Each row was made from one path, in order. Every step used is in the known rows, and no mark comes twice. Write each row's path.
In the rows, zero is written as 128.
Known rows
J-G-D: [148 176 101 139 149 126 142 132  79 144 142 116 125 108 109 200  97 129
 169 114  69 154 162 136 167 138 202 100 130]
J-G-D-R-X: [143 210 114 130 139 128 128 123  98 121 109 111 132  82 117 191  98 190
 148  89 147 180 141 140 186 119 160 130 139]
H-P: [140 109 145 168 139 126 114  94 107 124 172 126 109  79 106 169 135 120
 130 128 139 100 145 127 118 141 169 116 140]
G-D-H: [125 129 109 124 133 140 128 154 103 136 149  94 119 172 115 170 111  97
 180 124  87 112 117 138 160 147  97 112 145]
R-D-H: [141  87 100 138 107 140 124 147 130 134 115 110 120 145 108 139 141 124
 132 133 137 130  92 138 124 141 118 115 146]
D-N: [147  93 105 162 120 149 128 102  93 115 130 115 129 147 104 140  86 139
 115 123 134  55 136 137 152 113 114  99 142]
L-X-R: [145 149 138 158 151 128 118 131 113 117 162 138  91 140 113 154  98 119
 139 135 101 130 167 134  96 143 178 100 107]
R-X-N-D-C: [165 136 197 178 145 145 105 131 126 122 111 109 115 120 113 126 118 128
 107 110 174 127 134 140 138 106 190 101 150]
D-C: [144  90 131 160 138 132 113 137  90 118 116  93 111 133 108 142 105 111
  88 118 151  99 142 152 167 101 156 103 144]
L-D-R: [132 156 134 153 128 112 127 145 133 115 145 122 103 117 110 117 115 187
 155 116 156  99 150 148 137 114 125 113 150]
X-R: [143 127 182 194 144 126 109 121 122 135 129 139 107 122 117 131 114 131
 124 110 120 141 157 128  83 162 207 100 122]
R-X-L-D-G: [156 176 107 184 140 118 133 130 140 107 117 143 131  70 106  70 134 134
 105 102  75 138 121 133  86 174 130 143 146]
R-X-L-D: [155 206 186 221 128 122 138 139 151 118 110 156 139  86 109  83 121 143
 142 120  95 139  98 129  95 170 154 131 137]
N-D-R-X: [154 150 166 147 130 131 119 115 126 110 118 128 131  77 116 174 103 185
 117 114 191 151 113 136 149 113 148 141 152]
R-X: [145 151 174 183 125 139 130 105 102 114 103 147 140  87 117 136  97 148
 125 118 145 164  97 124 136 142 179 139 149]
G-D: [137 149 159 153 130 132 135 125  94 137 148 136 130 144 114 166  92 123
 177 127  45 116 138 134 144 150 187 104 135]
J-G-D-H: [135 152  55 116 152 135 132 163  86 142 141  79 115 133 110 200 115 111
 171 112 114 149 144 138 181 143 112 109 140]
L-X-N: [139 160 176 184 150 143 128 114 129 116 169 145 115 179 110  89 124 130
 145 137  92 103 135 131 115 107 144  92 127]
R-D-G-J: [145 108   4 129 119 124 126 119 125 120  96 141 109 112 108 126 130 170
 109 112  82 191  96 134 116 131 194 114 138]
L-X: [139 136 110 138 138 133 139 129  96 106 173 135 114 141 106 164  95 115
 139 158 107 110 132 137 145 108 137 117 128]
N-X-L-D-H-P: [136 136 116 135 152 126 105 160 153 117 172  89 117  78 101 121 161 101
 140 125 128  83 126 141  76 157  72 141 147]
J-G: [150 144  90 161 156 125 137 123  88 134 129 111 122  77 105 171 114 139
 105 116 155 152 150 131 164 118 181 105 137]
X-R-D-G-J: [151 120  21 139 128 120 111 120 136 130  91 144  93 113 112 120 130 164
 115 102  80 214 123 132  83 155 219 104 119]
J-G-D-C: [152 149  74 121 154 128 124 155  72 136 123  76 110 115 107 197  93 105
 132 107 110 140 178 157 197 105 191  93 131]
R-D-C: [159  78 116 145 113 133 114 141 111 127  92 108 115 129 105 142 121 128
  90 127 141 121 130 154 141 107 189  96 138]
L-X-R-D-G: [159 106  64 120 132 120 118 121 130 118 140 142  96 113 108 131 133 120
 105 122  64 153 160 140  64 152 190 108 116]

Which path is each row?
[159 150 112 198 122 135 139 130 140 118 133 126 132 139  97  91 104 139
 128 123 101  38 131 141 111 140  94  98 133] | X-L-D-N
[128 145 133 136 133 123 122 128 115 125 144 115 124 152 114 163 103 169
 151 107  95 100 147 148 162 113 127 109 136] | G-D-R
[152 158  89  99 168 141 104 139 100 132 131  88 125  96 109 167  79 132
 140  94  92 119 197 145  96 133 188 104 119] | J-G-D-N-X-R
[145 121 177 165 155 132 117 136 147 118 116 120 170 108 100  88 134 118
  63 120  74  93 102 137  83 126 111 138 134] | N-X-L
[155 108 127 154 145 148 115 125 137 111 113 107 170 128  96  89 114 122
  58 115  99  41 110 142  92 114  69 128 135] | D-N-X-L
[149 165 178 208 132 129 119 107 158 109  85 130 155 106 109 107 138 171
  65  94 152 124  93 136 132 127  78 140 133] | D-R-X-L
[141  92 109 105 141 153 113 124  97 107 132 103 151 114 102 119  82 138
  99 124 131  54 130 146 117  89 110 126 153] | D-N-X
[142  95 126 114 133 141  95 167 147 136 109  97 115 127 110 125 139 122
 126 120 131 147 117 143  67 145 139 124 137] | N-X-R-D-H
[168 111  85 137 111 145 121 116 124 122 133 135 105 159 105 151  94 141
 133 136 113  90 159 143  94 126 164  86 107] | L-X-R-D-N
[167 100 124 148 126 146 116 125 158 119  96 121 175 125  94  90 128 133
  64 122  91  59 102 147  79 113  94 124 129] | R-D-N-X-L
[138 174  85 123 150 119 128 133 107 131 140  98 121 115 109 197 112 176
 140  97 123 135 171 148 187 104 143 104 132] | J-G-D-R
[141 176 242 224 138 148 120  95 138 124 104 153 137 131 120  65 130 157
 136 102 131 151 108 120 106 141 184 113 146] | R-X-N
[161 133 140 151 121 127 121 131 135 131 133 154  99 136 110 151 114 134
 145 144  95 155 146 138  68 147 217  94 102] | L-X-R-D
[160 119 102 130 162 132 124 116 129 114 186 136 105 127 106 117 132 111
 114 128  80 108 155 133  95 123 152 103 142] | L-X-N-D-G
[152 113   8 120 145 122 127 122 112 119 134 129 101  95 108 161 108 156
 112 118  99 176 110 128 131 128 176 117 144] | N-D-G-J
[158 115 169 181 117 126 111 124 143 148  99 152 111 118 113 131 130 150
 133 123  98 162 143 132  63 168 243  92 117] | X-R-D
[137 156 159 157 126 133 117 105 119 102 100 126 131  94 117 136 108 191
 102 101 190 148 113 136 158 114 127 141 149] | D-R-X
[153 161  74 158 147 136 119 107 135 116 114 142 110 102 116 109 124 168
 125  96 112 207 100 119 109 135 191 121 147] | R-X-N-D-G-J
[141 122 128 139 137 132 120 148  84 129 127  92 114 156 112 170  90 102
 132 118  81 108 156 155 172 117 172  99 134] | G-D-C
[134 185 171 142 123 132 124 120 114 115 113 127 137 111 122 163  95 179
 152  98 129 153 119 140 166 129 143 135 145] | G-D-R-X
[163 166 232 204 139 145 121 108 140 131 129 156 128 107 116 114 123 151
 148 120 138 146 110 119 101 138 201 113 147] | R-X-N-D
[153 111 168 135 133 131  99 139 145 137 103 140 129  90 110 116 124 143
 121 123  98 164 136 139  35 149 235 115 125] | N-X-R-D
[153  82 102  93 117 151 114 128 111 116 110 113 154 113  99 116  96 149
 105 133 116  81 118 148  99 101 147 122 147] | R-D-N-X
[158  92 146 118 138 132  86 161 129 129  89  95 112 106 109 122 119 123
  80 114 128 144 155 157  79 117 217 109 127] | N-X-R-D-C
[161 151 180 167 150 140 130 126 137 123 185 144 105 148 107 136 116 129
 156 152 106 109 139 131 108 111 173  89 131] | L-X-N-D
[164 105 110 136 128 129 105 153 126 123 118 112  89 141 108 156 110 117
 104 134 134 142 166 157 109 108 200  88 106] | L-X-R-D-C
[154  89  98 111 146 124  97 130 136 125 114 126 121  71 109  97 139 127
  83 103  65 159 149 140  36 153 207 126 134] | N-X-R-D-G
[160 160  86 127 163 142 127 136 124 126 122  92 170 108  93 136 108 120
  86 104  64  75 143 147 126 114  90 120 122] | J-G-D-N-X-L
[141  89 118 104 139 134  82 141 142 132 148  93 102  85 109 157 162 109
 135 118 145 125 136 137  51 158 154 125 134] | N-X-R-D-H-P
[150 148 177 174 141 153 115 138 144 131 131 115 119 141 116 122 135 131
 150 116 172 138 100 126 124 142 117 118 156] | R-X-N-D-H
[142 179 135 191 130 134 131 167 156 119 115 113 126 117 110  95 136 119
 151 117 137 130  85 133 114 170  65 137 146] | R-X-L-D-H
[159  82  89 124 149 123 127 117 109 121 155 127 115  82 105 157 122 116
  94 124  93 121 138 132 115 138 170 121 156] | N-D-G
[134 177 226 208 136 142 111  98 150 112 105 135 130 138 120  67 139 191
 125  85 170 139 121 132 124 115 134 112 147] | D-R-X-N
[164  96 117 162 107 145 113 107 131 135  99 133 116 145 106 129 104 153
 126 115 122  94 151 140  87 145 179  82 119] | X-R-D-N
[145 168 169 170 146 119 127 166 155 119 135 130 146  84 101  66 123 128
 125 131  69  96 119 139  66 144 132 133 142] | N-X-L-D
